Every row comes from one small tree of marks. Brackets hold a mark, then the marks that hang from it, in the order of their numbers. Every link used is in the known rows. Which tree was each row made from?
Known rows:
{K_521 {K_685 K_862} K_845 K_852}: -0.32 -1.12 1.81 -2.36 0.35 0.19 -1.28 -0.29 -0.44 0.61 0.40 -2.94 -0.71 -0.45 1.95 -0.46 0.13 -0.47 -0.59 -1.75 -1.02 0.31
{K_845 K_521}: -0.59 0.90 -1.14 1.76 -0.64 -0.24 1.23 1.88 -0.81 -0.88 -0.13 -0.29 1.30 1.03 -2.86 0.34 -0.13 -5.56 -1.08 0.81 -0.07 -0.52
{K_852 K_521 K_746}: 1.28 0.13 -1.65 2.57 -0.69 -0.47 1.39 0.02 -1.25 0.11 -0.93 0.99 1.61 -0.13 -0.17 -0.21 0.10 -1.64 -0.62 -1.45 0.03 3.19
{K_746 {K_852 {K_521 {K_685 K_862} K_845}}}: -1.82 -1.35 1.12 -1.59 -0.78 0.01 0.33 -1.65 -0.76 -0.03 0.03 -2.29 1.50 -1.01 1.85 -0.62 -0.12 5.83 -0.01 -1.51 -0.35 2.37
{K_685 {K_521 K_845 K_852} K_862}: 1.02 -1.19 0.70 -1.79 0.01 0.22 -0.96 0.22 -1.09 0.58 0.36 0.38 -1.14 -0.15 0.32 -0.11 0.46 -3.28 -0.61 0.38 0.92 -0.19
{K_852 {K_521 {K_685 K_862}} K_746}: -1.37 -0.09 -0.21 -0.26 -0.27 -0.03 0.95 -0.47 -0.43 1.03 0.28 -0.87 0.72 -0.28 1.20 -0.34 -0.25 3.88 0.51 -1.81 -1.31 2.06
{K_685 {K_521 K_852} {K_862 {K_845 K_968}}}: 1.26 1.32 -0.20 -1.55 -0.17 0.41 -1.23 -0.04 0.95 -0.14 0.26 3.82 -2.54 -0.04 0.00 0.04 0.32 -1.43 1.78 1.62 0.39 -1.69
{K_852 {K_521 K_685 {K_845 K_968}} K_746}: -2.46 -1.27 0.95 1.19 -0.18 -0.30 0.71 -1.73 0.73 -0.76 -1.68 -2.11 0.48 -0.08 2.50 -0.46 -0.01 4.19 -0.23 -1.26 0.18 2.11
{K_968 {K_685 {K_521 K_852}} K_845}: 2.38 -0.26 -0.97 -0.64 0.67 -0.14 -0.98 0.03 -0.07 1.60 1.27 0.98 0.43 -0.12 -2.86 1.84 -0.39 -1.44 -0.98 1.01 1.32 -1.11
{K_521 K_685 K_845 {K_852 K_746}}: 0.42 -1.32 1.06 0.04 0.56 -0.25 -0.55 -0.57 -0.84 0.34 -1.22 -0.97 0.32 -0.33 2.53 -0.29 0.34 -1.60 -1.58 -2.11 -1.19 1.04
{K_862 {K_845 {K_968 {K_685 {K_521 K_852}}}}}: 1.64 1.07 -0.13 -0.71 0.37 0.06 -1.10 -0.32 1.18 1.10 0.06 3.28 -1.29 -0.08 -0.45 -0.06 -0.05 -1.10 0.76 1.73 1.98 -1.83
{K_685 K_862}: 1.60 1.06 -0.80 0.40 -0.35 0.03 -0.09 0.82 -0.72 0.07 0.72 -0.79 0.01 0.05 -1.34 -0.51 0.16 -2.11 -0.10 0.18 -0.66 0.94
{K_852 {K_521 {K_685 K_862} K_845} K_746}: -1.75 -1.84 0.79 -0.53 0.03 0.05 0.93 -1.35 -0.50 0.58 0.02 -2.95 0.62 -0.35 3.36 -0.64 -0.06 6.74 0.51 -1.93 -0.41 2.01
{K_521 K_685 {K_845 K_968}}: -2.06 -0.33 1.36 0.13 -0.02 -0.15 -0.38 -0.75 1.01 -1.01 -0.90 -4.96 -0.39 0.51 0.64 -0.53 0.00 0.05 -0.96 0.29 -0.59 0.11
{K_521 {K_685 K_862} K_845 {K_852 K_746}}: 0.10 -1.60 1.44 -1.08 0.80 0.16 -0.83 -0.69 -0.61 0.55 -0.30 0.17 -0.54 -0.75 3.01 -0.35 0.38 2.03 -0.32 -2.09 -1.36 0.87
{K_521 {K_685 K_862} K_845}: -1.34 -0.84 1.17 -1.49 0.14 0.19 -0.17 -0.25 -0.11 0.25 0.86 -5.66 -0.25 0.31 1.40 -0.73 -0.06 2.58 -0.27 -0.36 -0.96 0.09
{K_968 K_685 K_845}: 2.47 0.25 -1.34 1.20 0.67 -0.27 0.08 -0.27 0.38 0.84 1.46 -2.08 1.37 -0.02 -2.35 1.16 -0.57 2.54 -0.57 0.67 1.20 -0.09
{K_845 K_521 {K_968 K_685}}: -1.55 0.74 -0.46 1.60 0.17 -0.13 0.79 0.82 1.06 -0.49 -0.13 1.76 0.68 0.24 -2.99 0.24 -0.31 -0.32 -0.18 1.62 2.26 -1.09
{K_685 K_521 {K_862 {K_845 K_968}}}: 0.19 1.74 -0.52 -0.62 -0.39 0.42 -0.18 -0.10 1.18 -0.44 0.46 1.44 -2.04 0.61 -0.51 -0.34 0.10 1.94 2.17 3.02 0.10 -1.97
{K_862 K_845}: 2.79 1.74 -1.32 1.22 -0.42 -0.14 0.47 0.56 -0.20 -0.14 0.16 -2.00 0.39 0.80 0.07 -0.42 0.04 -2.22 0.42 0.57 -0.62 -0.35
{K_862 {K_845 {K_968 K_685}}}: 1.83 1.56 -0.66 1.13 0.36 -0.06 -0.08 -0.48 1.53 0.34 0.20 0.20 -0.25 0.08 0.04 -0.76 -0.22 3.15 1.30 1.50 1.84 -0.86
{K_862 {K_845 K_521}}: 0.19 1.33 -1.17 1.28 -0.43 -0.02 1.56 1.48 -0.24 -0.82 0.23 -0.56 0.85 1.26 -0.56 0.11 -0.22 -1.99 0.70 1.23 0.22 -1.99
{K_845 K_968}: 0.73 1.58 -0.75 1.98 -0.59 -0.31 -0.23 0.42 0.55 -1.32 -0.94 0.01 -0.25 0.31 -2.29 -0.41 0.19 -4.57 -0.87 0.85 -0.24 1.02

Write each row's tree:
1.15 -0.63 -1.35 2.31 0.47 -0.22 0.64 0.73 -0.64 -1.22 -0.51 4.74 1.21 -0.26 -1.77 2.10 -0.01 -1.98 -0.62 -0.61 -0.60 -0.68 | {K_968 {K_845 {K_521 {K_852 K_746}}}}
-0.63 0.80 -0.29 -0.84 0.22 0.27 -0.57 -0.10 1.07 0.99 0.91 2.01 -1.14 -0.05 -2.53 -0.29 -0.15 2.43 0.65 2.76 1.86 -0.81 | {K_845 {K_968 {K_685 K_521 K_862}}}
-1.12 -0.73 -0.45 0.65 0.63 -0.12 0.56 0.36 0.06 -0.67 -0.16 1.83 1.20 0.05 -1.03 2.21 -0.39 -0.19 -0.78 -0.99 -1.84 -1.52 | {K_968 {K_845 {K_521 K_685 {K_852 K_746}}}}
0.99 -0.40 -0.77 0.57 0.88 -0.16 0.11 0.69 0.22 0.30 1.13 1.90 1.56 -0.25 -2.61 1.99 -0.56 -0.46 -0.59 -0.04 1.61 -1.62 | {K_968 K_685 {K_845 {K_521 K_852}}}
-1.98 0.48 0.33 -0.87 -0.30 -0.15 0.06 1.62 -0.56 -0.01 -0.16 -0.78 0.79 0.59 -1.56 0.75 -0.28 -7.05 -1.51 -1.01 -1.50 -1.00 | {K_845 {K_521 K_685 K_852}}
1.78 -0.89 0.51 2.30 0.38 -0.27 -0.84 -0.89 0.00 -1.35 -2.38 3.71 -0.59 -0.89 1.45 -0.44 0.80 -2.35 -0.89 -0.98 0.73 1.64 | {K_521 {K_845 K_968} {K_852 K_746}}
-1.43 -1.69 0.60 0.69 -0.18 -0.34 1.28 -1.09 -0.65 0.32 -0.99 -3.99 1.41 0.09 2.88 -0.42 -0.15 3.06 -0.74 -1.79 -0.31 2.28 | {K_852 {K_521 K_685 K_845} K_746}
1.05 -1.55 0.95 -2.17 0.81 0.31 -1.10 -0.21 -0.54 1.97 1.08 0.78 -0.66 -0.50 0.45 -0.21 0.14 0.92 -0.22 0.48 2.45 -0.39 | {K_968 {K_685 {K_521 K_845 K_852} K_862}}
0.17 0.69 0.64 -2.25 0.03 0.13 -1.31 0.50 -0.42 0.96 0.73 -1.22 -0.54 -0.36 -0.23 -0.11 0.01 -3.44 -0.49 -1.64 -2.19 0.45 | {K_521 {K_685 K_862} K_852}
-0.08 1.16 0.04 -0.33 0.02 0.37 -0.28 0.61 0.98 -1.39 -0.04 4.75 -1.45 -0.23 0.04 0.13 0.18 -0.53 2.19 0.54 0.65 -2.14 | {K_685 {K_862 {K_845 {K_521 K_852} K_968}}}
1.37 1.92 -0.56 0.35 -0.16 0.27 -0.30 -0.25 1.36 -0.90 0.33 0.82 -1.53 0.00 0.45 -0.84 0.19 2.66 2.22 1.26 0.19 -0.61 | {K_685 {K_862 {K_845 K_968}}}
-1.34 -0.25 -0.10 -0.66 0.22 -0.15 -0.05 0.86 0.18 -0.62 0.62 -1.36 1.01 0.44 -2.17 2.34 -0.60 -2.88 -0.97 -0.62 -1.68 -1.94 | {K_968 {K_845 {K_521 K_685 K_852}}}
0.69 0.97 -0.21 0.19 0.44 0.12 -0.60 -0.28 1.12 0.53 0.73 1.47 -0.62 -0.59 -1.58 -0.66 -0.10 3.24 0.76 1.03 1.79 0.42 | {K_845 {K_968 {K_685 K_862}}}
1.70 0.15 -0.67 -0.25 0.08 0.15 -0.60 0.54 -1.26 0.85 -0.20 5.63 -0.79 -0.46 -0.94 0.17 0.50 -3.31 -0.28 0.12 -0.68 0.50 | {K_685 {K_521 {K_852 K_746}} K_862}
1.45 0.60 -0.44 -1.59 -0.36 0.16 -1.00 0.99 -1.09 0.82 0.60 2.37 -0.99 -0.04 -1.87 0.22 0.29 -6.15 -0.56 0.55 -0.39 -0.04 | {K_685 {K_521 K_852} K_862}
-0.85 -0.37 0.38 0.84 -0.45 -0.10 -0.15 -0.27 0.44 -1.24 -1.19 -1.36 -0.90 0.76 -1.05 -0.30 0.25 -2.63 -0.89 2.51 1.08 -0.37 | {K_685 {K_521 {K_845 K_968}}}
-1.97 -0.37 0.45 -0.71 0.39 0.18 0.34 0.90 -0.52 0.20 -0.03 3.52 0.13 -0.32 0.11 0.53 0.01 -0.54 0.09 -1.37 -1.89 -0.77 | {K_845 {K_521 {K_685 K_862} {K_852 K_746}}}
-1.10 1.32 -0.66 0.63 -0.22 0.38 0.76 0.63 1.27 -1.70 0.34 2.33 -1.00 0.46 -0.39 -0.11 -0.07 2.73 2.48 1.90 0.70 -2.45 | {K_685 {K_862 {K_845 K_521 K_968}}}
0.88 -1.60 -0.47 2.44 -0.33 -0.41 1.35 -0.80 -1.25 -0.28 -1.27 -1.03 1.53 -0.17 2.03 -0.66 0.18 1.12 -0.66 -1.53 1.16 3.13 | {K_852 {K_521 K_845} K_746}
-0.38 0.28 -0.40 -0.65 -0.15 0.17 1.17 -0.92 0.11 1.03 0.59 -1.15 0.23 -0.06 3.40 -0.41 -0.31 7.20 2.28 -1.40 -1.32 0.57 | {K_852 {K_521 {K_685 {K_862 K_845}}} K_746}
0.97 -1.09 -0.24 1.24 -1.19 -0.46 0.89 -1.02 -1.61 -0.88 -1.26 -0.41 2.44 -0.89 0.56 -0.65 0.16 0.38 -1.33 -1.10 1.41 3.45 | {K_746 {K_852 {K_521 K_845}}}
2.51 0.56 -0.85 -0.52 0.26 0.33 -0.39 0.14 -0.67 0.91 0.20 5.30 -1.28 -0.25 1.40 -0.05 0.44 0.09 1.52 0.53 -0.59 -0.95 | {K_685 {K_521 {K_852 K_746}} {K_862 K_845}}
0.07 1.42 -0.03 -1.75 -0.02 0.33 0.08 0.11 0.41 0.79 1.42 -4.02 -0.57 0.57 1.55 -0.62 -0.31 3.44 1.61 0.16 -1.87 -1.43 | {K_521 {K_685 {K_862 K_845}}}
0.18 -0.82 1.47 -1.26 0.20 -0.23 -0.95 -0.09 -0.57 0.39 -0.46 -4.21 0.14 0.08 1.46 -0.20 0.12 -4.24 -1.81 -1.74 -0.90 0.58 | {K_521 K_685 K_845 K_852}
-4.33 0.75 0.59 -0.85 -0.28 0.27 0.40 0.78 1.35 -1.13 0.21 -0.39 -0.58 0.55 -1.75 0.18 -0.31 0.86 0.68 1.13 -0.99 -1.75 | {K_845 {K_521 {K_685 K_862}} K_968}
2.76 -1.14 0.10 1.84 0.36 -0.33 -0.32 -0.23 -1.37 -0.24 -1.54 1.77 0.37 -0.61 1.69 -0.49 0.66 -3.36 -1.58 -1.73 0.20 1.92 | {K_521 K_845 {K_852 K_746}}
-3.05 -1.14 1.55 -1.33 -0.35 0.09 -0.08 -1.51 1.11 -0.44 0.04 -4.25 -0.56 -0.15 2.11 -0.63 -0.15 5.13 0.91 -0.81 0.42 1.29 | {K_852 {K_521 {K_685 K_862} {K_845 K_968}}}
0.12 -1.21 0.49 -1.29 0.57 0.29 -0.05 -0.28 -0.24 1.74 1.40 -1.74 -0.20 0.12 -0.12 -0.63 -0.08 4.32 0.10 1.96 2.30 -0.75 | {K_968 {K_685 {K_521 K_845} K_862}}
-4.07 0.98 0.36 0.49 -0.49 -0.13 0.61 0.93 1.11 -1.47 -0.67 -1.54 0.20 1.05 -2.34 0.41 -0.38 -2.76 -0.62 1.15 -1.01 -1.63 | {K_845 {K_521 K_685} K_968}
